Known rows, with every way that one mark hangs from another
[z_954 [z_222 z_192 z_641 z_688 [z_703 z_31]]]: [-32.2,   6.2,  21.6,   3.0,  -3.5, -11.6, -24.5, -19.8, -15.6,  -8.0,
  -3.8,   5.0,  -5.8, -19.5, -10.2,  -2.6,  29.4,   4.2, -31.8,  23.8]
[z_192 [z_222 z_688 z_703 z_954]]: [ 11.7,  10.8,  24.8,  -3.7,  13.8,  -6.3, -16.1, -13.2,  24.9,   7.9,
  -3.9,   3.5,  -9.4,  21.4,  22.2, -11.4, -41.0, -10.3,  23.4, -11.9]
[z_222 z_136 z_192 z_703]: [-34.1, -32.4, -25.6,  22.1,  38.3,  16.8, -22.9,  -8.1,   1.2,   3.4,
   5.3,  -1.5, -16.3, -10.7,   7.0,   6.8,  39.4,  -6.8,  15.0,   4.1]
[z_641 [z_222 z_136 z_192 z_688 z_954]]: [ 33.5,   6.2,  -8.7, -38.6,  37.8, -10.2, -20.1,   5.8, -13.6,  28.3,
  16.0,  15.3,   4.4,  -7.3,   4.7,   3.2,   4.6,  11.7,  17.9, -33.1]
[z_192 [z_222 z_688 z_703]]: [ -4.8,  16.9,  10.9,  20.4,   1.8,  -2.7, -11.5, -29.3,  25.2,  -1.3,
   2.8,   0.0, -15.0,  11.5,  13.4, -12.7, -26.0,  -5.9,  26.7,   0.3]
[z_136 [z_222 z_192 z_641 z_688 [z_703 z_31] z_954]]: [  6.9, -16.0,   7.5, -19.7,  21.5, -24.4, -24.4,  20.3, -20.9,   4.1,
  -8.2, -10.3, -18.9,  12.6,  27.0, -24.6,   2.4,  22.4, -33.7,  -8.8]
[z_31 [z_703 z_222]]: [  6.2,  -4.2,  -9.6,  16.8, -59.7,  30.9,  71.5,  14.2,  23.4, -27.2,
 -18.1,   2.6,  15.5,  26.9, -21.1,   5.8, -18.4, -26.8,  16.8,  20.4]
[z_192 [z_222 z_136 z_641 z_688 [z_703 z_31] z_954]]: [  5.3,  25.5,   8.2, -34.0,  33.8,  -5.4, -46.5,  10.7,  26.3,   8.7,
  19.6,   4.3, -15.8,  -8.6, -17.2,  -2.2, -26.1,  11.4,  -4.1,  -3.0]
[z_954 z_222]: [ -5.9, -16.5,  15.4,  31.1, -39.0,   8.4,  33.5, -16.7,  -0.8, -25.4,
  -1.3,   6.7,  18.3,   4.4, -28.9,  19.0,   9.4,  -1.8,   8.9,   4.0]
[z_192 [z_222 z_641 z_703 z_954]]: [ -9.3,  20.8,   8.7,   8.2,  21.3,  -9.8,  13.7,   0.2,  23.1, -12.8,
   6.6,   5.1, -12.5,  -5.4,  19.2,  -6.6, -18.9,  -8.9,  12.7,  -0.9]
[z_31 [z_703 [z_222 z_136 z_192 z_641 z_688]]]: [ 14.3,  20.3, -30.4, -21.5, -36.8,  16.3,  16.9,  -5.0,  13.8,   4.1,
  12.7,  -7.5,  -0.5, -16.0, -46.8,  -1.9,  12.3,  -0.9,  -6.5,   8.3]
[z_703 z_31 [z_222 z_192 z_954]]: [ 12.7,  -8.4,  15.1,  -0.9, -14.1,  20.5,  33.3,  29.0,  -7.2, -24.3,
 -23.2,  16.4,  -5.5,  29.7,  13.6,  33.9, -23.5, -42.4, -15.5,   3.1]
[z_703 z_31]: [ -8.5, -19.6,  22.2,  14.0, -14.4,  15.0,  27.8,  23.8,  -9.6, -29.2,
 -10.8,  14.8,   7.3,  30.3, -10.6,  19.4,  -7.2, -21.4,  -0.4,  29.4]
[z_222 z_688 z_954]: [ 31.1,  -6.7,  28.9, -23.1, -12.3,  -5.1,   3.7,  -2.2,  -9.1,  15.8,
  -9.4,  -7.7,  25.0,  26.3,  -0.2,  -6.1, -33.5,  -4.7,   5.7,  -2.1]
[z_641 [z_222 z_192 z_688 z_703]]: [-14.5,   9.0,  -4.0,  12.9,  28.4, -19.4,  -9.0,  -8.1, -14.1,  16.2,
  -4.3,   6.2,  -2.7,  -3.2,  44.4, -21.8,  11.2,  -0.2,  21.7,  -2.2]
[z_136 [z_222 z_192 z_641 z_688 z_954]]: [ 42.7,  -3.9,  -4.2, -24.4,   1.1, -31.2,   2.3,  -2.2, -26.8,  10.0,
  13.1, -12.6, -10.3,   0.3,   8.1, -19.7,   6.9,  27.2, -26.0, -27.6]
[z_954 [z_222 z_688]]: [ 12.2,  -2.1,  21.1,  10.4, -43.0,  -2.0,   6.3, -31.8,  -3.8,  -3.7,
   0.1,  -2.8,  22.3,   5.6, -35.2,   6.7,  -2.6,   9.8,  -0.2,   2.5]

Rows
[ 15.2,  -6.3,  18.4,   4.0, -37.6,  26.9,  40.1,  38.9,   6.6, -25.1,
 -24.2,   6.1,  14.2,  38.7,   5.0,  29.1, -47.5, -29.1,  -8.5,   8.2]
[z_703 z_31 [z_222 z_954]]
[ 30.3,  25.5, -20.1, -27.8, -15.5,   4.4, -11.3,  -4.4,  -2.2,  22.6,
  16.7, -22.4,   0.7, -26.3, -19.9,   9.6,  -7.6,   7.1, -19.4, -14.8]
[z_703 [z_222 z_136 z_192 z_641 z_688 z_954]]
[-24.2,  26.4,  -6.7,  33.5,   6.9,  -7.8,  18.9, -12.6,  22.9, -20.5,
  15.0,  -1.9, -18.1, -14.0,  10.5,  -7.3,  -2.9,  -6.2,  16.3,  10.7]
[z_192 [z_222 z_641 z_703]]
[ 10.6, -13.9,  -7.7, -12.6,  16.8, -30.5, -18.2,  -0.2, -16.4,  14.1,
  -1.0, -20.8, -13.4,   0.8,  32.1, -33.4,   7.4,  28.7, -21.8, -20.1]
[z_136 [z_222 z_192 z_641 z_688 z_703 z_954]]
[-16.0, -17.0,  -3.6,  12.5, -12.0,   9.0, -39.1, -26.4,  17.4,  10.3,
   3.0, -14.7,  17.2, -11.8, -35.9,   1.7,   8.2,  29.0,   6.7,  -2.6]
[z_954 [z_222 z_136 z_688 z_703]]
[  7.6,  -7.1, -35.0,  22.7, -19.9,  30.5,  18.3,  -7.7,   5.4,  -7.4,
  10.4,  -9.6,  -8.4, -10.3, -16.6,  30.2,  10.2, -14.3,   4.4,  -9.8]
[z_703 [z_222 z_136 z_192]]
[ -0.8,  -5.1,   2.5, -31.6,  61.8,  -7.4, -45.5,  29.0,  -6.7,  22.2,
  -2.3,  20.3,  -5.2,   3.6,  25.0,   0.6,  -0.1,   7.1,   8.0, -12.3]
[z_641 [z_222 z_136 z_192 z_688 [z_703 z_31] z_954]]
[ 10.8,  27.0, -10.0, -11.0, -48.9,   6.9,  41.6,  -7.7,   3.4,  -4.9,
  -1.8,  -3.8,   2.6,  -4.4, -24.2,  -9.9,   6.1, -17.6,  -9.3,  20.6]
[z_31 [z_703 [z_222 z_192 z_641 z_688]]]
[ -0.6,   4.3,  27.9, -14.3,  24.7, -13.8, -13.9,  36.5,  -2.1,  12.1,
 -21.6,  15.5,  18.6,  29.0,  41.1, -12.5, -35.3,   4.0,  16.3,   4.8]
[z_641 [z_222 z_688 [z_703 z_31] z_954]]
[-27.1,  12.8,  -0.8,   6.0,  11.4, -20.8, -20.0, -25.0, -17.3,  15.2,
   3.6, -19.1,  -6.3, -23.9,  20.6, -28.9,  26.6,  -0.4, -13.8,  24.8]
[z_222 z_192 z_641 z_688 z_703]
[ 19.6,  13.8, -27.8,  -4.8, -30.8,  17.7,  23.8,  20.5,  16.0,   0.3,
  13.1, -22.6,  18.3, -14.8, -26.8,  18.9, -18.3,   8.0,  -5.2,  -8.6]
[z_703 [z_222 z_136 z_641 z_954]]
[ -1.2,  22.2, -21.1,  28.3, -38.4,   7.3,  47.6,  -8.7,  -9.7, -15.9,
   8.0, -11.9,  -5.8, -20.2,   1.7,  12.7,  12.3, -19.5, -12.2,   7.5]
[z_703 [z_222 z_192 z_641]]
[-18.7, -19.1,  -7.7,   6.8,   9.4,   5.2, -47.3, -37.3,   1.3,  12.1,
   4.9,  -5.8,  -4.1, -16.9, -23.3,   4.7,  29.8,  16.0,   0.8,  -7.0]
[z_954 [z_222 z_136 z_192 z_688 z_703]]
[  3.8,  -6.5, -10.1,  11.4, -42.1,  27.3,  63.0,   2.7,  10.6, -27.3,
 -16.3,  11.0,  -3.1,  18.2, -12.0,   8.2,   5.4, -37.9,   8.3,  15.4]
[z_31 [z_703 [z_222 z_192]]]
[  4.4,  -3.7, -12.7, -23.2,  56.4, -10.9, -38.1,   7.3,  -4.9,  33.5,
   4.0,   7.7,   2.0,  -7.3,  30.8, -10.0,   4.2,  14.9,  21.1, -26.4]
[z_641 [z_222 z_136 z_192 z_688 z_703 z_954]]
[-29.8,  13.2,  16.3,   2.4,  -5.2, -11.0, -20.9,  10.2,  -6.8,   2.0,
  -8.0, -13.3,  10.5,   0.0,   3.6, -23.9,  -6.1,   7.4, -18.0,  43.3]
[z_222 z_641 z_688 [z_703 z_31]]
[ 16.8,  -1.7,   6.2,  -5.7,  32.5, -12.8,  32.6,  17.3, -22.1,  -3.1,
  -1.9,  30.0,   1.4,   8.6,  36.7,   7.0,  10.9, -15.3,  21.2, -20.4]
[z_641 [z_222 z_192 z_954]]
[-31.3, -30.4, -11.8,  31.4,  -4.1,  19.7, -11.5, -14.1,  21.0,  -9.8,
   1.7,  -5.8,  12.4, -12.0, -29.7,  14.5,  18.8,  18.3,  13.9,  -1.0]
[z_954 [z_222 z_136 z_703]]
[-44.1, -13.5,  -7.3,  10.6,  17.9,   8.5, -24.3,  -2.3,  -2.2, -20.0,
  11.4,   9.4, -14.0, -31.6, -33.0,  19.1,  50.6,  10.1, -24.0,  12.0]
[z_954 [z_222 z_136 z_192 z_641 [z_703 z_31]]]
[ -4.6,   1.6, -15.0,  11.4, -23.3,   4.8,   9.6, -14.6,   4.4, -12.0,
  29.3,  -5.4,  16.5, -35.8, -62.3,  19.8,  31.7,  28.7,  -6.1,   1.2]
[z_954 [z_222 z_136 z_641]]
[  0.5,   2.5,  10.6, -11.8,  40.6, -21.3, -12.7,   5.2, -16.8,  24.8,
 -12.9,  11.6,   4.4,   6.6,  54.5, -17.7,  -6.9,  -2.8,  20.3, -13.8]
[z_641 [z_222 z_192 z_688 z_703 z_954]]
[ 12.2, -37.9,  14.6, -13.6,  21.6, -12.3, -27.5,  17.6, -15.5,   4.2,
 -21.9,   0.3, -19.2,  36.4,  36.9, -17.0, -10.9,  10.4, -17.8, -16.1]
[z_136 [z_222 z_192 z_688 [z_703 z_31] z_954]]
